Every row comes from one small tree of marks. Brackets hold a mark, then the marks that hang from it, in the order of their numbers. Every link used is in the known rows. Which tree was each row made from?
Known rows
(Z_291 Z_297 (Z_746 (Z_703 (Z_212 (Z_629 (Z_835 Z_894)))))): [ 49  40 -43  15 -31 -23  23   3   3 -12 -14  14 -34 -17  17 -72 -17  31
  21  16  19 -62  26   2  22 -22 -27]
(Z_835 Z_48 Z_629 Z_804 Z_894): [-14  32 -14 -13 -11 -22  26  30 -21   4  41 -42 -59 -32  24 -18   8 -33
  -5 -43  32 -52  43  34 -18   7 -16]
(Z_297 (Z_212 (Z_629 (Z_835 Z_894)) Z_703)): [ 44  43 -33   9 -25 -15  43  32 -19  23  29 -20 -48 -45  54  12   2  -1
  13  38 -18 -13  10  -7  11  -1 -28]
(Z_804 (Z_835 Z_894)): [-16  32 -23  26  -4   5  69  21  -4   4  22 -32   9 -14  12 -19  15  -2
  12  -5   6 -28   2   2  10  24 -17]
(Z_804 (Z_835 Z_48 Z_629)): [-26   3 -17   7 -23  -5  34  18  -8  -2  28  -9 -52  -3  20 -40  18 -18
  -5 -30  16 -25  19  10  -4  19 -28]
(Z_746 Z_291 (Z_703 Z_212)): [  2  11 -12 -21 -44  25 -18 -13   0  23  -4 -18   5  11 -65 -63   4  27
  16  41 -12 -32  -2   0   3  -8 -16]
(Z_291 (Z_297 (Z_212 (Z_629 Z_835) Z_703)) Z_746): [ 52  19 -33  29 -23 -35  16  31   1 -12 -22  48 -47 -10  46  17 -27  14
  21  36  -9 -18   9  -9  43  -9 -26]
(Z_746 (Z_291 Z_297)): [ 10   3  -1  29 -12   7  -2  16  22  -9 -22   4   0  13 -42  -6 -16   9
  19  19  -8  16   4  14  16   0 -13]
(Z_804 (Z_835 Z_48 (Z_629 (Z_212 Z_703)) Z_894)): [-40  34 -32   1 -29   2  78  28 -31  34  51 -81 -73 -41  36 -58  16  -5
  -3 -23   8 -11  40  11  23  15 -34]
(Z_291 Z_297 Z_746): [  2   4  -8  32   5 -16   3  16  14 -35 -29  44   1  15  -3   0 -29  11
  13  -5  18 -21  16   7  33  -5  -2]
(Z_894 (Z_835 (Z_629 (Z_212 Z_703)) Z_804)): [ 15  18 -34 -36 -34 -20  18 -24 -19  40  19 -69 -53 -58  32 -11  22  11
  -4  18  -2 -30   6   0  20   0 -20]
(Z_894 (Z_835 Z_48 (Z_629 (Z_212 Z_703)) Z_804)): [  4   9 -29 -25 -40 -15  13 -13 -29  40   9 -80 -84 -47  36 -29  27 -11
  -6 -13  13 -33  19   8  21   1 -26]
(Z_297 (Z_212 (Z_629 (Z_835 Z_48 Z_894)))): [ 43  27 -27  34 -22 -14  26  32  -7   5  17 -22 -63 -36  48  -3  13 -33
   6 -16   0 -20  15  -5 -11   1 -23]
(Z_291 Z_297): [  2   1  -2  32   8  -3   6  16   6 -16 -29   8  -4  10   2  -2 -18  -2
   7   0   5  14   9   9  18  -2  -1]
(Z_48 (Z_835 (Z_629 (Z_212 Z_703)) Z_804 Z_894)): [-23  45 -32 -23 -35 -27  64 -21 -26  34  47 -90 -44 -82  32 -23  10  11
  -3   7  -9 -25  25  18   4  -9 -26]
(Z_212 Z_629): [  7  -2  -6 -19  -5 -24  -4  -2   2  -5   7  10 -22 -11  28  -1  -1   5
   2   6   0  -3   2   0 -22  -4  -8]
(Z_629 Z_212 (Z_835 Z_48 Z_804 Z_894)): [  38   18  -24   21   -7  -12   24   -2   -7   32   -4 -103  -40  -42
   29  -33   22  -27   -7  -58    6  -11   16    1    1   -4  -14]
(Z_48 Z_835): [ -8   0  -5  17 -23  -5  21 -32   4  -2  -6  -9   1 -23   1 -11  12   2
   2   9  -8  -5 -13  -1   0  -8 -11]
(Z_212 (Z_629 (Z_835 Z_48 Z_804 Z_894)) Z_703): [ 39  30 -23  -9 -26 -33  30  25 -30  31   9 -58 -78 -34  68 -20  12 -17
   3 -19  17 -26  24  17   4  -4 -38]
(Z_804 (Z_835 (Z_629 (Z_212 Z_703)) Z_894)): [-30  44 -40 -10 -22   0  84  16 -24  34  61 -71 -41 -50  32 -42  10  18
   2   9  -6  -9  29   4  21  15 -28]
(Z_746 (Z_291 Z_297) (Z_703 (Z_212 (Z_629 Z_835)))): [ 60  11 -28   3 -51  -3 -16 -11  16  12 -32  -7 -37   1 -25 -73  -6  35
  22  43 -15 -11   1  -2   6 -22 -35]
(Z_291 Z_297 (Z_746 (Z_703 (Z_212 (Z_629 Z_835))))): [ 53  10 -37   5 -33 -26  -9 -14   9 -13 -36  34 -32   3  15 -69 -19  36
  18  18  10 -50  12  -7  22 -25 -25]
(Z_297 (Z_291 (Z_746 Z_703))): [ -5  20  -6 -15 -38  -2 -18 -23 -28  -7   9  25   5  -9 -33  15  -7  44
  29  27  37 -53   3   5  28  -6  -9]
(Z_746 Z_291 Z_703): [  3  11  -5 -26 -55  14 -15 -19  10   7   6 -15   0  -6 -56 -11   0  21
  18  31  -9 -20  -3   8  11  -7 -15]

Write each row's tree
[  6  25 -17  24 -49  14  -4  14  12 -11 -22   3  -3   0 -53  13 -19   7
  32  50 -19 -17  -2   8  28   0 -11] | (Z_746 (Z_291 (Z_297 Z_212)) Z_703)
[ -8  35 -16  14 -16 -22  49 -17  -7   5   8 -52   4 -45  12  -2  15  -9
   9  -6   5 -43  -3  17 -10   1 -13] | (Z_48 (Z_835 Z_804 Z_894))
[  8  16  -9   8 -10 -10 -10  14 -35   6  17  20 -18 -18  12  51   2  13
  22  41   2 -10  -6  -7 -20  11  -8] | (Z_297 (Z_212 Z_629) Z_291)
[ 55  21 -39  19 -47 -34  -1  -1  17 -32 -25  46 -34 -21  23   9 -22  14
  25  25  -4 -46   3 -10  29 -16 -20] | (Z_291 (Z_297 (Z_212 (Z_629 Z_835))) (Z_746 Z_703))
[-24  35 -22 -27 -18 -16  38  23 -38  36  40 -90 -80 -49  37 -31   2 -15
  -9 -30  16 -23  49  28   7  -1 -21] | (Z_835 Z_48 (Z_629 (Z_212 Z_703)) Z_804 Z_894)
[ -7  16 -20 -47 -12 -25  14  -5 -26  35  29 -58 -45 -39  28  -9  -3  12
 -11   4  -9  -8  24  10   3  -6 -11] | (Z_835 (Z_629 (Z_212 Z_703)) Z_804)
[ -1   4 -23 -14 -47   3  14 -11 -20  35  20 -60 -86 -45  28 -40  24  -6
  -7  -2  10  -8  22   2  28  -2 -28] | (Z_894 (Z_835 Z_48 (Z_629 (Z_212 Z_703))))
[ 51  -8 -20   0  -6 -30 -12   1 -17  27 -27 -31 -57   4  42 -62  20 -14
  -7 -30   6 -35   5  -4 -29  -9 -26] | (Z_703 (Z_212 (Z_629 (Z_835 Z_48 Z_804))))
[ 40  24 -15  24 -10 -13  23  15 -11  16  -2 -62 -39 -23  27 -21  19 -32
  -1 -48  21 -33  17  14   3   2 -19] | (Z_629 (Z_835 Z_48 Z_804 Z_894))
[-33  27 -33  12 -19  -1  66  18 -11  15  49 -72 -56 -40  27 -57  22 -16
  -5 -45  11 -19  35   9  -3  18 -24] | (Z_804 (Z_835 Z_48 (Z_629 Z_212) Z_894))
[  2  20 -19 -33 -32 -14 -22 -19 -38   6   8  34 -16   0 -13 -34  -5  58
  28  42  32 -69   6  -1  -2 -12 -18] | (Z_297 (Z_291 (Z_746 (Z_703 (Z_212 Z_629)))))
[  32   26  -23    9  -15   -9   36    8  -29   50   -2 -110  -57  -43
   42  -34   14  -16   -4  -37    4   -5   23    5   25   -7  -25] | (Z_629 (Z_212 Z_703) (Z_835 Z_48 Z_804 Z_894))
[ 50   9 -34 -26 -43 -24 -14 -28   2   5  -6  26 -28  -8  12 -65   1  37
  10  20   3 -64   3 -16   4 -24 -23] | (Z_291 (Z_746 (Z_703 (Z_212 (Z_629 Z_835)))))
[ 51  12 -25  30 -71  -8 -14  12  16  -7 -28  -6 -66 -12  -9 -14  -6 -11
  25  19 -11 -13   4   4  14 -10 -36] | (Z_746 (Z_291 (Z_297 (Z_212 (Z_629 (Z_835 Z_48))))) Z_703)
[-14  37 -29 -11 -24 -30  53 -31  -5  17  45 -81 -27 -82  19 -21  18   0
  -6 -16  -6 -32  17  14 -20  -5 -14] | (Z_48 (Z_835 (Z_629 Z_212) Z_804 Z_894))
[ 51  16 -27 -18 -45 -16 -23 -31 -28  15   3  24 -24 -12  -3 -46   6  59
  23  38  25 -59   0 -13   5 -18 -27] | (Z_297 (Z_291 (Z_746 (Z_703 (Z_212 (Z_629 Z_835))))))
[ 48   8 -21  41 -48  -7   5  42   0  12 -26  -4 -78  -4  12  -8 -10  -9
  23  30 -20  17   9   5  26  -4 -44] | (Z_746 (Z_291 (Z_297 (Z_212 (Z_629 (Z_835 Z_48)) Z_703))))
[ 54  -4 -20  -1  -3 -14  -6  -8   0  22  -7   1 -29  -3  28 -61  13  15
  -4  10 -13  -6  -4 -17 -21 -14 -19] | (Z_703 (Z_212 (Z_629 Z_835)))
[  3  19 -27  15 -13 -31  15  42  -9 -23 -19  56 -37   1  37  27 -38  13
  23  39  -2 -28  17   4  37  -4 -17] | (Z_291 (Z_297 (Z_212 Z_629 Z_703)) Z_746)
[ -9  25  -5  11   1 -12  23  27 -21   7   2 -53 -30 -13  17  -9   8 -35
   2 -44  28 -43  22  26  -6   8  -8] | (Z_835 Z_48 Z_804 Z_894)
[  3  13 -13  10 -34  21 -11   1   6   7 -35  -7  -3  23 -61 -64 -14  28
  24  41  -6 -21   6  11  20 -11 -18] | (Z_746 (Z_291 Z_297) (Z_703 Z_212))
[ -4  30 -17   3 -41   2 -13  -5 -33 -10  11  34   7 -14 -34  43  -8  27
  35  43  22 -66  -5  -4  27   2  -6] | (Z_297 Z_212 (Z_291 (Z_746 Z_703)))
[ 49   4 -16 -19 -26 -23   7  -2 -10  24   5  -6 -49 -21  52 -10   2  18
  -1  25 -12  14   1  -7   9 -14 -29] | (Z_212 (Z_629 Z_835) Z_703)
[ -4  12 -19 -21 -26   1 -10 -15  -8  -2 -10  24   4  15 -28 -54  -8  29
  12  18  13 -69   7  -4  19 -13  -4] | (Z_291 (Z_746 (Z_703 Z_212)))
[ 47  45 -35  -9 -40 -13   7 -14 -32  18  26   1 -26 -33   0 -48   6  55
  31  36  34 -73  15  -4   6 -14 -32] | (Z_297 (Z_291 (Z_746 (Z_703 (Z_212 (Z_629 (Z_835 Z_894)))))))
[ 49  28 -28  10   1 -17  31 -14   0  32   6 -92  -9 -53  24 -15  16  -2
  -2 -28  -8  -9   5  -7   1  -3  -7] | (Z_629 Z_212 (Z_835 Z_804 Z_894))
[ 48  25 -25   6 -33 -25   1  13 -37  16  17  36 -36 -28  29  41  -5  36
  29  54   6 -30  -3 -15  27  -1 -29] | (Z_297 (Z_212 (Z_629 Z_835) Z_703) (Z_291 Z_746))
